Each row was made from one path, in order. Every step used is in the known rows, and no mark comes twice. Write each row's path.
In the rows, zero is written as 128.
Known rows:
kifu, diter, rovof, bimed: [101  92 144 130 137 120 112 137 140 114 135 140 120 140 120 158 108 143
 140 137 109 126 148 133 131 140 124 143 142 111 116 125 127 130 126 132
 135 115 140 137 136 117 118 132 117 106 124 119 133 148 120 144 156 112
 117 118 133 162 135 139]
pira, mavol, bimed, nusab: [150  88 134 132 133 126 121 139 146 120 135 117 146 127 119 150 139 109
 130 147 126 168 141 129 129 134 140 128 141 116 114 141 138 145 140 156
 145 118 144 124 167 128 122 135 133 156 113 153 128 117 128 133 154 116
 112 115 144 135 107 126]
kifu, diter, rusa, vizov, poto, bimed, nusab: [106 100 139 134 120 120 121 140 155 116 136 134 131 127 120 147  57 100
 154 155 111 119 159 126 126 141 155  97 168 176 121 138 134 127 137 149
 163 128 148 124 133 129 130 163 134 111 119 119 131 142 121 116 128 110
 114 146 108 168 132 139]
vizov, rusa, pira: [128 119 127 128 121 123 111 141 139 134 129 139 128 141 116 136  69 136
 135 149 124 105 137 143 126 131 111  75 126 134 130 137 121 136 124 141
 146 127 131 112 126 126 134 152 119 132 125 111 134 140 132 115 129 112
 124 128 127 132 129 124]
mavol, pira, nusab, diter, kifu: [133 115 146 124 126 119  87 142 136  94 135 160 132 145 107 157 160 104
 135 140 113 154 154 141 124 139 119 147 178 120 111 132 134 135 138 149
 123 105 156 153 155 129 133 144 124 114 121 136 129 121 143 128 110 111
 118 133 139 139 130 128]
vizov, poto: [135 129 126 136 139 122  85 139 142 125 129 130 135 139 113 128 117 104
 143 172 115 110 148 134 131 132 135 108 123 136 122 125 123 139 128 139
 146 115 140 123 133 134 124 155 123 120 120 121 131 137 128 124 138 114
 110 125 120 149 122 135]
mavol, pira, rusa: [138 118 127 137 110 122 131 148 136 139 147 131 126 137 129 159 155 117
 128 147 120 140 146 134 112 130 141 138 141 114 116 132 121 140 126 153
 131 110 148 134 158 128 128 130 128 118 125 125 132 131 129 141 140 108
 113 121 120 145 134 114]
poto, vizov, rusa: [132 119 130 129 119 120 118 136 157 128 120 128 130 147 120 133  93  95
 138 144 128 101 141 139 128 148 125  88 110 131 112 141 120 138 125 143
 118 117 126 127 134 127 133 151 124 111 118 108 135 160 131 123 119 107
 115 132 120 145 128 131]
diter, rovof, bimed: [123 104 141 128 141 127 112 139 141 103 127 150 127 141 118 152  86 118
 139 132 110 116 154 137 129 133 129 152 131 111 119 129 125 133 129 126
 130 110 144 144 140 119 119 130 113 107 124 111 121 143 124 143 137 113
 113 116 143 156 128 133]
mavol, pira, nusab, diter, rovof, bimed: [124  86 145 119 120 130  81 145 140  73 133 171 125 132 108 168 108 115
 135 140 103 147 173 147 123 138 134 160 163  97 107 132 136 133 144 145
 115 101 160 163 171 116 122 135 117  84 129 118 120 130 132 148 121 104
 119 129 150 143 136 125]
mavol, pira: [140 123 127 132 108 121 134 145 135 131 138 135 127 134 116 155 130 120
 126 153 117 144 145 132 129 145 136 134 148 105 115 132 124 135 125 154
 136 113 140 133 138 136 127 127 126 122 119 132 130 139 136 133 126 113
 116 124 129 138 119 122]
pira, mavol: [144 113 132 135 131 120 120 140 144 131 128 120 135 143 123 146 140 127
 138 152 126 120 137 129 124 133 129 127 125 126 119 129 123 133 133 151
 133 116 150 122 149 124 124 134 128 152 115 138 134 130 133 127 133 124
 107 112 137 139 115 137]
rovof, bimed, nusab, diter, rusa: [134 101 146 128 126 124  78 137 132  91 127 152 142 109 110 148 108 138
 145 130 111 128 154 133 131 122 152 157 164 128 120 145 151 145 146 135
 137 109 159 157 144 119 111 130 119  93 120 115 113 129 123 133 124 107
 106 132 142 149 148 137]
vizov, poto, bimed, kifu, diter: [105 118 136 134 144 117 119 145 165 136 156 107 133 138 124 143 113 129
 152 178 106 119 148 127 141 164 136 114 146 148 121 122 125 151 120 144
 174 128 143 128 123 126 128 163 133 140 120 125 145 148 131 133 148 107
 125 138 113 157 126 143]
bimed, rusa, pira, nusab: [108 113 124 120 145 125  86 144 133 110 152 150 121 145 114 146 112 121
 143 123 125 122 163 131 131 116 122 107 126 121 133 139 115 155 133 154
 121 120 149 122 142 133 131 145 115 148 124 109 121 123 130 111 131 113
 121 133 137 118 137 125]
diter, rusa, pira, mavol, bimed, poto: [154  83 130 128 118 131 126 137 139 157 159 117 130 130 116 177 121 103
 139 162 125 181 140 132 132 112 128 116 138 130 131 142 131 151 142 141
 161 116 157 123 154 128 132 133 125 168 118 135 123 120 117 144 133 101
 109 131 135 156 124 137]
rovof, bimed, rusa, vizov: [123 126 130 125 157 131 117 140 133 109 140 148 115 125 125 149  59 101
 151 134 122 111 154 129 141 122 139 150 160 129 125 143 118 150 134 153
 129 118 156 148 133 129 122 135 122 122 117 107 119 146 127 134 142 122
 116 127 140 119 130 123]
poto, bimed, kifu: [125 130 136 133 148 123 143 149 157 124 148 115 137 145 124 149 120 126
 141 152 114 112 143 124 132 159 134 144 133 135 125 130 120 152 123 139
 157 125 154 139 125 125 131 136 124 148 118 119 130 147 137 133 127 113
 125 139 131 139 121 135]
vizov, poto, bimed, rusa: [122 138 126 130 154 124  96 142 153 127 135 124 140 128 117 131 108  54
 152 160 114 106 164 136 145 138 145 105  96 134 135 134 126 158 128 150
 155 118 139 132 124 138 124 167 125 139 123 109 123 146 125 122 131 112
 119 143 118 142 129 134]
rusa, pira, nusab, diter: [110 107 128 125 128 126  56 146 137 104 146 156 122 142 101 146  96 150
 134 143 123 116 153 133 117 117 116 115 153 128 122 128 130 139 146 148
 126 117 163 134 147 117 133 147 113 119 127 112 125 123 137 124 106 113
 124 137 140 120 128 129]
nusab, diter, rovof: [132 109 140 132 141 120  64 140 134 102 107 133 136 143 107 150 104 113
 129 136 118 120 146 139 128 135 120 142 135 122 126 128 139 135 134 133
 130 110 159 149 141 119 130 140 108 114 121 113 129 139 123 144 112 113
 120 118 144 157 126 135]
poto, vizov, rusa, diter: [127 107 127 131 114 123 110 136 166 124 104 143 128 145 119 128  62  93
 136 136 133 108 141 135 128 140 128 100 112 134 120 149 126 141 127 142
 113 111 133 126 135 121 129 138 123 127 116 107 132 165 132 116 109 117
 124 129 115 140 132 127]
rusa, pira: [121 119 124 135 128 123 109 145 137 135 140 137 121 145 112 147  76 137
 134 139 128 109 144 129 126 121 114 116 130 125 128 130 120 139 129 143
 142 123 150 120 124 128 131 131 119 140 122 114 125 138 135 124 121 116
 123 128 131 134 123 129]
vizov, rusa: [139 130 130 129 128 120 106 139 140 129 120 132 137 136 124 127 123 127
 136 155 120 107 134 139 131 143 128  92 120 131 123 138 124 137 122 142
 134 121 124 121 135 128 127 152 120 121 121 118 136 143 129 122 138 117
 115 120 124 134 127 125]
rovof, bimed, mavol, pira: [138 123 126 135 105 130 145 145 135 141 154 146 123 125 117 156 115 125
 131 149 112 147 145 132 137 148 144 151 143  98 107 143 125 148 126 169
 136 106 153 150 144 131 110 113 130 136 121 129 125 140 138 144 126 103
 116 126 130 142 124 125]
pira, rusa, diter, rovof, bimed: [119  88 139 134 137 133 108 142 151 113 125 161 124 146 129 152  72 112
 137 113 117 124 159 136 111 114 138 158 127 120 128 136 127 138 132 126
 121 102 157 146 158 105 119 120 112 110 128 102 123 137 118 143 136 113
 123 111 130 162 143 123]
mavol, pira, nusab, diter, rusa, vizov: [136 102 136 127 105 129  92 146 131  90 137 158 120 127 111 169 120 116
 140 153 113 144 160 134 115 124 149 153 206 143 112 134 131 125 149 157
 116 108 175 155 162 127 137 134 124  83 122 126 128 126 132 130  94 112
 110 136 136 133 137 120]
bimed, kifu: [138 126 133 131 149 121 122 144 142 124 142 120 135 148 124 146 143 150
 138 151 121 125 135 125 133 148 129 152 156 131 125 133 118 155 122 139
 150 121 152 134 132 126 128 130 120 144 115 123 133 136 132 129 140 116
 117 122 136 135 124 132]
bimed, rovof: [132 134 121 134 135 124 110 138 133 130 106 130 127 139 119 144 143 119
 133 139 127 116 134 127 129 132 138 123 129 133 117 143 119 143 125 155
 133 116 149 132 138 123 124 137 117 141 122 112 129 132 133 125 135 112
 117 124 127 138 121 121]
pira, rusa, vizov, poto, bimed: [118 127 127 141 139 133 116 149 160 140 151 131 121 144 130 144  56  79
 150 168 118  88 158 131 110 125 150  99 133 169 120 126 117 132 136 147
 146 119 158 132 148 122 138 163 130 109 126 101 133 139 130 144 127 112
 121 140 109 153 120 128]
mavol, pira, nusab, diter: [131 111 130 125 110 123  76 148 136  98 140 153 130 130 107 156 146 124
 129 159 113 144 153 135 120 140 134 141 164 108 109 132 134 136 142 162
 114 108 153 149 165 126 127 140 122 102 123 134 127 129 141 130 113 110
 117 132 137 124 128 120]
diter, kifu: [134 131 142 133 147 116 123 136 138 123 122 137 133 157 119 140 138 113
 140 129 123 124 137 131 131 133 112 140 138 135 124 130 122 136 125 132
 136 116 139 133 122 131 131 136 120 139 116 128 129 136 136 122 131 121
 115 123 127 153 122 139]
vizov, rusa, diter: [133 120 128 130 126 124  99 140 151 118 103 143 134 138 122 121  83 127
 134 152 125 117 133 138 129 136 130 101 119 131 131 144 130 137 126 141
 123 116 131 120 133 124 124 139 118 132 119 115 134 148 128 110 126 124
 125 117 121 129 132 123]
poto, bimed, nusab, diter, kifu: [125 123 153 128 143 117  97 140 148  97 116 142 151 134 111 141  93  97
 139 120 119 118 153 133 132 150 121 138 132 139 123 143 148 144 137 144
 153 119 154 151 131 124 131 147 125 134 118 124 118 132 140 122 105 112
 128 148 134 153 122 141]
mavol, bimed, nusab, diter, rovof: [139  83 142 127 141 125  66 138 134  97 112 137 148 128 104 156 116  99
 122 124 119 164 151 137 130 134 131 143 146 112 121 142 153 146 141 137
 140 114 153 148 158 124 127 143 114 121 119 127 120 126 119 144 128 102
 124 124 149 155 116 124]

Write each row's path:
[113 108 134 127 152 126 107 144 155 104 104 141 136 143 119 150  69  61
 139 112 120 122 163 133 142 136 138 141  87 120 144 148 131 151 125 138
 129 113 157 140 127 126 127 133 109 153 124 103 120 151 122 120 113 120
 134 131 131 152 133 126] -> poto, bimed, rusa, diter, rovof
[121  83 143 127 134 130 104 138 149  80 105 171 135 136 117 144  29 113
 134 103 116 133 159 136 128 129 141 162 129 110 124 155 136 139 137 136
 125 108 151 141 147 117 113 118 114 125 119 112 113 138 123 122 134 112
 126 116 140 152 130 125] -> rusa, diter, rovof, bimed, nusab
[128 110 131 135 122 120 119 141 133 135 139 135 126 136 112 154 107 133
 140 132 120 121 147 130 125 113 127 124 147 141 134 129 125 134 132 129
 141 118 157 120 118 127 132 129 117 126 123 116 124 132 124 122 117 113
 111 132 128 152 140 135] -> diter, rusa, pira
[127 122 127 137 138 128 124 144 140 136 142 136 116 149 133 150  91 123
 136 142 130 106 141 127 106 118 134 127 159 155 120 132 114 134 133 150
 126 119 159 132 154 120 137 134 123 115 120 111 133 135 128 142 134 118
 115 120 124 138 124 122] -> pira, rusa, vizov
[139 115 137 120 123 124 114 128 163 128 100 151 133 160 123 135  55  66
 139 124 134 139 137 144 137 144 107 105 111 144 126 165 126 156 128 134
 123 110 135 137 137 129 135 148 124 151 112 110 123 156 131 118 107 105
 128 136 113 161 132 143] -> bimed, poto, vizov, rusa, diter, kifu
[108 106 141 127 142 121 129 144 147 123 161 125 121 134 128 154 127 184
 144 154 112 136 136 124 142 151 130 155 176 122 116 129 124 153 121 138
 152 125 150 142 131 117 116 128 128 127 116 126 138 147 129 143 169 112
 118 123 133 138 135 135] -> rovof, bimed, kifu, diter
[108  94 135 114 150 124  41 143 132  90 129 161 127 145 102 161  94 103
 137 113 120 125 173 143 133 116 122 119 132 121 136 142 133 152 141 148
 123 114 169 142 150 125 133 154 104 133 129 101 120 120 121 125 111 106
 127 132 151 137 143 127] -> bimed, rusa, pira, nusab, diter, rovof
[131 112 142 130 125 118 122 132 167 117  94 148 134 159 120 127  70  74
 143 112 134 120 143 139 131 142 113 110 126 144 121 150 126 139 124 131
 119 111 130 131 126 124 135 144 125 138 114 115 133 157 133 113 108 117
 127 131 117 154 135 135] -> poto, vizov, rusa, diter, kifu
[118 100 135 133 146 120 129 143 144 140 162 104 126 137 122 162 176 159
 134 162 121 174 127 120 138 151 125 147 180 122 119 126 128 158 122 140
 163 126 139 133 137 124 124 136 127 144 114 145 146 137 127 141 172 112
 122 120 130 136 122 127] -> mavol, bimed, kifu, diter
[128 142 122 141 129 126 107 145 155 150 141 126 140 137 113 131  98  75
 144 167 114 107 145 132 135 151 144 100  96 143 119 133 127 148 125 159
 158 117 153 133 128 132 121 151 128 153 122 115 131 144 138 131 110 107
 119 141 113 163 116 140] -> vizov, poto, bimed, mavol
[124 130 127 137 139 131 117 145 157 120 135 131 123 139 118 136  38  76
 152 175 116  89 156 129 124 141 141 100 144 161 118 126 117 130 135 149
 151 122 154 129 129 130 136 159 127 117 121 109 128 152 138 129 116 118
 122 142 121 143 109 135] -> rusa, vizov, poto, bimed
[115  99 130 129 117 123 100 143 137 110 149 154 126 145 112 152 124 139
 145 134 117 123 156 130 115 106 129 118 150 141 126 128 118 130 136 134
 124 117 155 118 139 125 135 135 114 117 126 116 122 116 126 115 121 112
 110 135 131 141 144 134] -> diter, rusa, pira, nusab
[130 121 139 128 152 129 131 144 146 112 150 137 131 137 125 149 112 152
 145 150 114 119 145 127 138 145 132 166 160 125 119 133 119 155 126 131
 150 118 150 147 133 122 117 126 122 127 118 118 127 138 133 141 151 112
 116 124 142 129 131 131] -> rovof, bimed, kifu
[124 136 119 138 143 135 117 143 155 125 113 134 125 135 121 140  41  62
 151 165 119  84 152 128 124 142 147  91 133 172 115 140 117 134 133 157
 150 122 156 137 133 124 134 163 127 130 125 101 128 143 135 130 114 113
 125 144 117 145 111 121] -> rusa, vizov, poto, bimed, rovof
[122 107 125 127 111 121 121 139 155 131 130 135 129 150 113 143  46 106
 138 135 131  98 148 140 125 140 114  74 120 134 118 142 118 139 127 140
 129 121 134 117 125 125 140 151 124 130 122  99 132 155 133 121 110 104
 123 138 123 141 128 128] -> poto, vizov, rusa, pira
[127  72 129 138 118 120 134 138 140 153 137 113 119 123 115 182 164 134
 142 145 129 174 140 124 130 117 134 102 170 141 121 139 135 136 134 154
 160 121 156 116 148 115 126 136 129 167 123 140 143 113 116 135 149 108
 116 126 126 153 131 123] -> kifu, diter, rusa, pira, mavol, bimed, rovof
[ 90  88 139 120 142 119 106 140 136 120 143 147 112 133 115 169  66 128
 143 112 115 132 165 138 146 128 122 127 129 103 135 139 128 151 124 141
 144 119 152 130 124 122 120 140 116 140 127 102 125 142 117 133 156 105
 127 124 141 149 144 134] -> kifu, diter, rovof, bimed, rusa, pira
[133 122 136 142 105 125 166 150 159 154 134 147 130 149 127 158 118  74
 133 117 123 151 148 133 121 148 135 147 125 133 125 150 132 149 121 168
 137 106 163 150 147 124 128 116 132 175 123 126 131 136 139 134 109 109
 140 137 105 168 132 125] -> poto, bimed, mavol, pira, rusa, diter, kifu
[118  83 137 133 126 118 139 143 141 146 174 111 123 130 115 175 155 164
 141 148 121 178 136 123 134 132 128 140 194 140 130 127 132 152 124 126
 174 129 152 124 123 124 134 129 126 147 118 134 141 129 115 139 157 104
 118 130 127 151 139 130] -> mavol, bimed, kifu, diter, rusa, pira
[132  99 149 123 155 127  88 144 144  90 126 140 134 138 115 161 104 138
 140 140 108 124 155 138 140 145 131 178 170 120 121 134 137 155 133 123
 149 109 170 166 141 113 122 133 112 112 122 109 127 139 124 155 129 105
 123 120 156 150 136 134] -> nusab, diter, rovof, bimed, kifu
[144 129 121 137  96 124 138 145 129 151 137 135 128 135 116 156 136 122
 124 148 121 150 139 129 134 156 138 137 139 109 115 145 124 146 123 176
 134 109 155 139 141 137 121 119 127 156 117 134 133 137 139 134 120 105
 117 123 125 148 119 124] -> bimed, mavol, pira
[137  98 138 133 110 129 107 149 135 129 141 153 127 131 116 174 118 108
 125 131 109 152 158 145 124 140 143 161 144 106 111 145 142 151 134 161
 131  97 175 171 170 112 116 125 121 118 130 112 128 129 125 171 113  90
 123 120 136 172 138 124] -> nusab, diter, rovof, bimed, mavol, pira, rusa
[128  91 140 135 138 123 151 141 139 133 158 110 117 136 124 174 147 152
 145 158 122 177 133 116 131 136 139 155 227 158 121 129 127 146 127 136
 164 126 162 138 134 124 136 131 127 127 112 138 144 138 116 141 158 113
 114 125 129 148 130 129] -> mavol, bimed, kifu, diter, rusa, vizov
[126  93 140 135 133 116 134 140 142 137 161 106 132 131 121 167 198 155
 142 158 116 185 130 121 138 143 139 153 193 137 124 125 134 154 120 126
 164 122 148 135 132 124 124 132 126 135 114 147 144 132 114 140 166 107
 111 123 126 156 140 131] -> mavol, bimed, kifu, diter, rusa
[121 138 123 138 133 126 124 144 148 129 115 125 132 137 122 146 112  95
 137 142 121 101 144 126 126 145 138 112 105 137 119 141 123 141 127 156
 144 119 148 138 131 120 127 141 120 144 126 105 123 140 137 125 120 114
 126 142 123 143 118 121] -> poto, bimed, rovof
[129 108 139 132 132 129  82 141 137 116 123 149 129 135 104 154  94 123
 134 134 112 130 146 139 136 140 129 156 131 116 118 140 142 148 136 149
 134 104 173 166 143 115 114 129 111 126 123 108 125 140 127 153 109 102
 122 121 145 162 131 138] -> nusab, diter, rovof, bimed, mavol
[134 121 122 124 123 127 106 134 152 141 137 129 123 149 117 155  85  91
 132 138 130 131 143 128 135 143 119 126 104 119 114 149 118 159 135 146
 122 111 146 142 141 131 131 138 124 133 113 108 119 154 133 139 114 102
 114 137 123 155 120 144] -> bimed, poto, vizov
[131 104 134 128 118 133 114 138 150 117 100 161 130 142 121 136  46 113
 136 129 115 127 139 146 137 144 131 120 112 125 126 157 132 143 122 148
 126 107 150 143 142 114 112 128 113 146 124 105 130 147 123 131 121 107
 129 112 128 159 137 127] -> vizov, rusa, diter, rovof, bimed, mavol
[136 100 142 130 133 130  71 137 141  84 122 164 135 112 109 145  43 102
 157 152 109 109 164 138 132 117 160 141 196 161 119 144 147 139 152 138
 154 112 170 154 148 124 120 153 127  81 120 109 116 129 120 137 115 104
 106 136 136 153 141 134] -> rovof, bimed, nusab, diter, rusa, vizov, poto
[138 131 146 131 148 115  79 136 135 112 115 138 137 146 110 140 139 120
 138 133 124 123 137 134 132 134 109 147 155 136 123 129 140 138 132 131
 141 112 154 148 127 126 131 144 120 125 117 123 130 133 136 127 118 119
 118 128 135 149 127 142] -> nusab, diter, kifu
[105  98 133 137 112 111 114 139 133 143 146 129 116 133 114 157 116 161
 141 131 120 129 144 125 126 122 121 111 159 137 132 125 126 131 127 137
 150 125 150 112 116 124 131 134 121 126 122 122 136 137 123 122 132 111
 113 129 117 157 145 138] -> kifu, diter, rusa, pira
[124 104 125 115 114 133 119 135 159 138 146 150 120 136 118 152   4  96
 142 141 124 112 149 142 136 138 113  83 107 124 116 159 120 160 135 138
 135 116 130 135 137 122 130 149 127 124 123  88 117 156 132 143 122  91
 123 147 126 143 132 137] -> rovof, bimed, poto, vizov, rusa, pira
[113  95 137 131  99 122 142 142 135 135 142 144 114 131 116 173 118 132
 127 139 104 166 149 138 140 160 132 147 154  96 109 141 131 139 120 166
 141 109 155 149 145 124 112 119 128 132 123 130 137 145 127 149 141  97
 123 117 129 173 130 130] -> kifu, diter, rovof, bimed, mavol, pira
[129 130 126 135 126 131 120 141 138 141 147 145 124 133 118 141 111 134
 138 142 116 121 135 127 136 137 135 144 130 121 114 140 124 150 127 157
 136 112 153 146 136 124 109 120 123 140 120 119 125 139 135 140 132 111
 114 122 131 143 126 135] -> rovof, bimed, mavol
[114 116 127 122 149 127 108 141 133 122 154 150 121 125 116 152  66 112
 146 121 121 116 161 133 143 115 130 131 124 109 133 141 121 159 130 145
 143 116 149 134 122 129 119 131 119 140 124 101 114 140 126 128 144 108
 122 133 141 123 139 127] -> rovof, bimed, rusa, pira
[137  74 146 127 122 124  92 141 142  97 132 156 137 113 109 162  71 140
 148 129 118 133 160 137 127 111 144 143 164 132 123 145 150 142 153 142
 153 111 177 140 153 114 118 133 126 130 121 124 117 120 124 133 111 106
 111 131 150 146 144 137] -> rovof, bimed, nusab, diter, rusa, pira, mavol
[137  95 119 120 113 133 113 135 156 152 150 127 125 138 113 161  41  82
 131 150 133 156 143 141 135 138 113  72 116 123 119 153 125 162 134 140
 144 120 129 126 141 129 139 155 127 139 120 107 125 150 128 141 122  92
 128 147 124 144 120 126] -> mavol, bimed, poto, vizov, rusa, pira
[135 116 130 116 119 132 118 132 159 131 137 143 129 134 124 147  46  92
 144 150 121 120 146 141 139 149 123  99 107 121 110 156 121 159 132 141
 126 112 128 146 148 124 123 150 127 110 120  99 119 162 130 145 129  94
 115 139 124 148 131 137] -> rovof, bimed, poto, vizov, rusa
[132 115 136 130 135 120  61 140 135 102 114 135 144 126 107 139 104 136
 129 132 123 122 142 131 129 137 133 134 147 121 120 144 145 147 140 152
 140 117 152 145 145 127 122 143 119 121 116 122 121 130 134 120 122 112
 118 127 140 135 126 129] -> bimed, nusab, diter
